Known rows, with every step that occurs
monisa-belu-ravag: [-1.68  3.52  1.53  2.61  0.04 -0.88  3.70 -0.10 -5.03 -0.68 -0.98  3.31
 -0.89 -2.43 -1.69  0.18 -0.07  1.96 -4.30  1.42 -3.13  1.39]
roloni-dakeb-rizi-belu-monisa: [ 2.62  0.87  0.94  3.86  1.10  1.54  3.08  2.56 -4.55 -1.38  1.54  3.46
  6.69 -1.90 -0.71 -0.84  0.12  2.86 -4.02 -3.02 -4.91  0.07]
roloni-dakeb: [ 0.65  1.91 -0.79  0.25 -0.09  2.54  0.60  1.84 -4.28 -0.76 -1.02 -1.88
  2.42 -2.43 -1.68 -0.65 -0.63  3.03 -5.36  0.21 -1.21 -0.08]
dakeb-tuli: [ 1.60  3.20 -0.77  0.00  0.23  0.25  1.34  0.17 -4.17 -2.07 -0.25 -0.66
 -1.92 -2.25 -1.70 -0.94 -0.69  0.59 -5.53 -1.63 -1.18  1.74]
roloni-dakeb-rizi-belu: [ 2.90  0.90 -1.02  3.96  0.79  1.08  0.32  2.97 -4.25 -0.90  0.86  3.72
  3.00 -1.85 -1.75 -0.43 -0.59  2.79 -3.70 -1.64 -3.39 -0.70]
monisa-belu-dakeb: [-0.71  2.98  0.90  0.60 -0.04 -0.33  3.47  0.53 -4.75 -0.84 -1.09  1.32
 -6.04 -2.66 -2.18 -1.06 -0.10  1.30 -4.72  2.08 -2.78  0.52]
monisa-belu-dakeb-tuli: [-0.79  4.60  0.76  1.66  0.04 -0.32  4.27 -0.96 -4.17 -2.53 -0.20  3.66
 -5.86 -2.56 -1.92 -1.05 -0.37  0.50 -4.58 -0.64 -3.07  0.45]
tuli-rizi-dakeb-belu-ravag: [-0.01  3.37  0.57  6.30  5.66  2.92  3.48  1.14 -5.15 -1.24  1.93  6.66
 -2.21 -3.15 -2.11 -0.62  0.03  1.34 -3.15 -1.93  0.37  1.32]
ziti-belu-rizi: [ 1.77  2.15  3.29 -0.78  0.62  3.14  3.45  0.53 -4.77 -2.03  0.18  0.00
 -2.95 -2.17 -2.21 -0.73 -0.37  1.27 -4.77  0.27 -1.87  1.18]
belu-dakeb-rizi: [ 1.74  1.85  0.75  0.53  1.83 -0.42  5.10 -0.01 -4.58 -1.04  0.19  0.55
 -4.69 -2.48 -1.81 -0.71 -0.20  0.57 -5.34 -2.30 -1.37  0.97]
rizi-roloni-dakeb: [ 1.34  1.77  1.04  3.07 -0.75  2.52  0.78  4.52 -3.64 -0.92 -0.44 -1.64
  2.41 -1.85 -1.68 -0.93 -0.36  2.56 -6.69  3.53 -0.41 -0.60]
ziti-belu-rizi-dakeb: [ 1.34  1.99  3.33  2.45 -0.01  5.44  3.65  2.69 -4.53 -2.15  0.45  2.42
 -3.84 -3.25 -2.36 -1.36 -0.54  1.18 -4.29  1.28 -3.08  0.78]
roloni-dakeb-rizi: [ 2.42  2.49 -1.18  1.10  1.25  1.04  1.48  0.78 -4.38 -0.83  0.75  0.40
  3.07 -2.29 -1.51 -0.01 -0.54  2.54 -4.81 -2.17 -1.55  0.00]
roloni-dakeb-tuli-rizi-belu: [ 2.77  2.05 -1.35  5.00  5.29  2.92 -0.54  2.67 -4.49 -2.54  2.32  3.65
  2.57 -1.36 -2.08 -1.12 -1.24  2.22 -3.76 -1.81 -3.70 -0.36]
dakeb-belu-rizi-roloni: [ 2.77  3.36  2.72  2.47 -0.07  2.50  4.38  2.03 -4.09 -1.20  1.24  1.73
 -0.01 -1.61 -1.84 -1.09  0.65  0.42 -5.91  0.57  2.12  1.05]
tuli-belu-dakeb: [-0.37  1.33  0.41 -0.11  3.42  1.56  2.77  1.01 -4.45 -1.09 -0.56  1.59
 -1.74 -2.43 -2.02 -2.60 -1.52  1.15 -4.40 -0.04  0.42  0.40]
rizi-roloni: [ 2.08  1.52  1.48  1.33 -0.23  0.11  0.51  3.98 -3.61 -0.53 -0.95 -2.21
 -1.50 -1.74 -1.84 -1.22 -0.09  1.13 -6.90  4.16 -0.27  1.24]
monisa-belu-ziti: [ 0.34  5.20  1.61 -0.23 -1.41 -0.82  3.73 -0.04 -5.28 -1.00 -1.39  0.52
 -0.55 -2.47 -1.60 -1.38 -0.55  1.30 -3.32  2.03 -2.65  1.42]
ziti-belu-monisa: [ 0.54  1.69  3.40 -1.33  0.22  1.00  3.76  0.67 -4.42 -1.95 -0.63  0.14
 -1.81 -2.54 -1.21 -1.22  0.15  1.80 -4.86  0.14 -3.11  1.74]
dakeb-tuli-belu-ravag: [-1.33  3.25  1.16  3.33  3.32  0.69  3.05 -1.20 -4.50 -2.43  0.72  5.52
  2.74 -1.96 -1.36 -0.95 -1.71  0.81 -3.91 -2.92 -0.48  1.46]
monisa-belu-dakeb-rizi: [ 0.86  3.66  0.54  1.51  1.82 -1.83  4.55 -1.01 -4.79 -1.07  0.62  3.26
 -5.35 -2.62 -2.02 -0.64 -0.24  0.93 -4.22 -0.34 -3.43  0.57]
ziti-belu: [ 1.41  1.73  1.41 -1.20  0.16  0.50  0.44  1.07 -4.06 -1.50 -1.22  0.07
 -5.01 -2.44 -2.38 -0.83 -0.59  1.49 -4.72  1.31 -1.33  1.00]
monisa-belu-rizi-roloni-dakeb: [ 0.98  3.72  2.83  4.34 -0.59  3.60  3.58  2.91 -4.30 -1.30  0.85  1.40
  4.42 -1.75 -1.60 -0.47 -0.26  2.73 -5.73  4.41 -3.07 -0.90]
tuli-belu-rizi-roloni-dakeb: [ 1.22  2.12  2.15  3.58  2.89  5.21  2.41  3.61 -4.41 -1.29  1.67  1.44
  8.26 -1.19 -1.72 -1.74 -1.73  2.32 -5.27  2.65  0.10 -0.91]

Rows
[ 2.55  3.31 -0.28  4.86  4.96  2.36  0.10  2.59 -4.27 -1.21  2.27  2.01
  1.54 -1.46 -2.19 -0.95 -0.27  2.30 -4.95  1.13  1.74 -0.61] => tuli-rizi-roloni-dakeb-belu
[ 1.02  3.05 -0.97  2.31 -0.67  2.71  0.63  2.33 -4.08 -0.95 -0.44  3.87
 -3.70 -3.45 -1.94 -1.55  0.17  1.21 -3.86 -0.66  0.71  0.89] => rizi-dakeb-belu
[ 1.07  4.86  0.94 -0.31 -1.67  0.37  4.39 -0.48 -4.87 -1.30 -0.65  1.44
 -1.13 -2.38 -1.63 -1.70  0.01  0.71 -3.19 -2.51  2.37  1.54] => dakeb-belu-ziti
[ 1.40  3.76  4.81  5.15 -0.66  5.32  4.26  2.06 -3.47 -3.89  2.37  3.14
  1.44 -1.43 -1.68 -0.72 -0.69  1.67 -5.90  0.03 -2.26 -1.03] => ziti-belu-rizi-roloni-dakeb-tuli
[ 0.43  1.49  1.09 -1.22  3.46  0.98  2.27  0.86 -4.80 -1.15 -0.02  0.55
  5.27 -2.05 -1.00 -2.44 -1.01  1.97 -4.29  0.04 -1.23  1.93] => tuli-belu-monisa
[ 1.49  2.95  3.99  4.75  5.84  1.61  3.96  1.61 -3.74 -3.83  2.80  3.20
 -8.47 -1.37 -2.59 -1.71 -0.78 -0.18 -5.92  0.85 -1.90  0.02] => ziti-belu-dakeb-tuli-rizi-roloni
[ 1.75  1.76  2.02  3.39  4.35 -0.51  3.52  1.89 -4.01 -1.27  1.46  3.69
 -1.06 -1.64 -1.78 -2.20 -1.28  0.13 -5.18  0.78  0.39  0.02] => tuli-belu-dakeb-rizi-roloni
[ 2.16  1.72  2.77  2.12  3.42  2.84  2.78  3.42 -4.31 -1.08  0.78  0.80
  4.29 -1.27 -1.86 -2.00 -1.52  0.99 -5.59  3.29  0.27  0.85] => tuli-belu-rizi-roloni
[ 2.50  1.71 -0.72  2.93  6.11  2.92  0.04  3.44 -5.17 -0.93  0.78 -0.54
 -2.32 -2.85 -2.49 -1.69 -0.89  1.36 -4.44  2.30 -2.16  1.57] => tuli-rizi-dakeb
[-0.46  3.31  0.71  1.62  2.83  3.29  2.63  0.01 -4.27 -2.95  1.54  3.26
  9.15 -1.96 -0.60 -2.07 -1.63  2.73 -4.03 -3.49 -2.19  0.16] => roloni-dakeb-tuli-belu-monisa
[ 3.77  0.09 -1.02  2.15  6.11  0.53 -0.89  3.40 -4.85 -0.75  1.11  0.73
 -1.22 -1.65 -2.77 -1.37 -0.84  1.44 -3.85  2.02 -2.78  1.38] => tuli-rizi-belu
[ 2.40  3.48  0.74 -0.41  0.55  2.93  4.16 -0.24 -4.72 -1.03  0.69  1.13
 -0.19 -2.37 -1.75 -0.85  0.31  1.01 -4.35 -2.61  1.21  1.58] => dakeb-belu-rizi
[ 1.22  1.95  1.27  6.22  6.24  0.68  3.06  1.62 -4.83 -2.33  2.57  5.87
 -0.49 -1.44 -2.10 -0.39 -0.80  0.72 -3.90 -2.47 -3.86  1.49] => dakeb-tuli-rizi-belu-ravag
[ 3.62  1.91  0.93  2.18  1.36 -1.41  1.44  2.43 -3.81 -0.64  0.71 -0.69
 -0.63 -1.69 -1.69 -0.55 -0.16  0.59 -6.22  1.61 -0.93  1.27] => dakeb-rizi-roloni
[ 1.39  2.14  2.57  0.64  1.72 -0.13  4.54 -0.48 -4.35 -2.09  0.76  3.14
 -8.54 -2.68 -2.29 -0.84 -0.51  0.67 -4.48 -2.30 -1.88  0.40] => ziti-belu-dakeb-rizi
[ 2.10  2.92  2.12  4.64  6.18  1.17  4.52  2.32 -3.97 -2.65  2.77  0.88
 -4.74 -1.28 -2.15 -1.63 -0.62 -0.54 -6.72  0.72 -1.32  0.75] => belu-dakeb-tuli-rizi-roloni
[ 2.76  1.82  0.66  3.77  5.76  2.51  0.02  3.98 -4.38 -1.01  1.62 -1.86
  2.87 -1.25 -2.03 -1.00 -0.77  2.53 -6.29  3.68 -0.93 -0.36] => tuli-rizi-roloni-dakeb
[ 3.26  2.04  1.09  2.20  4.43  0.90  2.58  2.93 -5.44 -1.11  1.04  0.94
  0.44 -1.26 -2.20 -2.21 -0.88  0.91 -3.00  0.30 -2.60  1.49] => tuli-rizi-belu-ziti
[ 0.87  3.09 -0.94  0.00  2.80  0.51 -0.50  0.03 -4.28 -2.41  0.52  2.56
  1.41 -2.03 -1.71 -1.90 -2.05  0.98 -3.90 -1.52 -0.17  1.29] => dakeb-tuli-belu
[ 2.04  3.24  2.56  2.85  3.20  3.09  3.22  1.83 -4.08 -2.67  2.07  2.95
  4.53 -1.22 -1.29 -2.24 -1.81  0.14 -5.43  0.67 -0.17  0.93] => dakeb-tuli-belu-rizi-roloni
[ 0.99 -0.11  1.10  2.62  0.00  1.56  3.08  3.89 -4.27 -0.89 -0.89  2.11
 -5.26 -2.05 -2.19 -1.93  0.01  1.09 -4.89  0.32 -2.25  0.29] => rizi-belu-dakeb
[ 1.10  3.21  0.38  4.12 -1.35  2.57  0.72  3.15 -3.71 -1.12 -0.04  2.56
  1.67 -2.18 -1.54 -1.02  0.22  2.63 -5.60  1.14  2.05 -0.95] => rizi-roloni-dakeb-belu
[ 1.97  3.14  2.05  4.39  5.22  3.01  3.23  2.30 -4.44 -1.51  3.03  2.38
  5.49 -1.56 -1.41 -1.37  0.49  2.67 -5.26 -0.27  0.05  0.12] => tuli-rizi-roloni-dakeb-belu-monisa
[ 2.00  4.84  0.45  3.41  4.00  3.01  3.55  1.34 -5.30 -1.53  1.70  3.88
 -1.79 -2.73 -2.15 -2.33 -0.42  0.49 -2.28 -1.39  0.83  1.33] => tuli-rizi-dakeb-belu-ziti
[ 1.61  0.10  1.51  0.96  0.20  0.92  2.81  3.66 -4.41 -0.86 -0.19  0.64
  1.75 -1.88 -1.18 -1.84  0.38  1.86 -4.55  0.20 -3.98  1.75] => rizi-belu-monisa
[ 1.83  2.03  1.55  2.03  0.29  5.26  4.36  3.18 -4.98 -1.04  0.25 -0.31
 -0.22 -2.91 -1.83 -1.37 -0.33  1.13 -5.20  0.74 -2.29  1.44] => belu-rizi-dakeb
[ 3.00  0.26  1.06  2.14  6.34  1.04  1.92  3.30 -5.13 -1.02  1.61  0.69
  2.22 -1.45 -1.67 -1.82 -0.04  1.65 -4.24  0.23 -4.56  2.09] => tuli-rizi-belu-monisa
[ 1.61  3.53  0.92  0.56  3.37  3.25  2.90 -0.62 -4.67 -2.67  1.73  2.76
  3.86 -1.58 -1.56 -1.89 -2.10  0.54 -3.99 -2.68 -0.67  1.44] => dakeb-tuli-belu-rizi
[ 4.08  0.66 -0.80  2.15  1.43 -1.33  0.59  2.30 -4.15 -0.68  0.44  3.03
 -0.99 -1.79 -2.00 -0.76 -0.52  0.99 -3.90 -1.10 -3.04  1.15] => dakeb-rizi-belu
[-1.44  1.88  3.60  1.81 -0.20  0.77  3.64  0.26 -4.61 -1.76 -0.96  3.00
 -4.27 -2.58 -2.07  0.06 -0.38  1.84 -4.54 -0.22 -1.69  1.22] => ziti-belu-ravag
[ 3.29  3.11  0.71  3.65  5.97  0.37  0.94  2.25 -4.06 -2.29  2.40 -0.25
 -1.25 -1.30 -1.99 -1.35 -0.92  0.23 -6.36  1.67 -1.22  1.46] => dakeb-tuli-rizi-roloni
[ 2.35  1.64  2.54  3.46  1.59 -0.37  5.19  2.41 -3.81 -0.99  1.04  0.68
 -4.49 -1.87 -1.89 -1.11  0.08  0.25 -6.73  0.69 -0.56  0.51] => belu-dakeb-rizi-roloni
[ 0.45  5.03  0.81 -0.05  1.59  0.66  3.37 -0.50 -4.63 -2.79  0.31  2.86
  3.43 -1.87 -1.28 -2.67 -2.32  0.43 -2.81 -2.57  0.04  1.38] => dakeb-tuli-belu-ziti
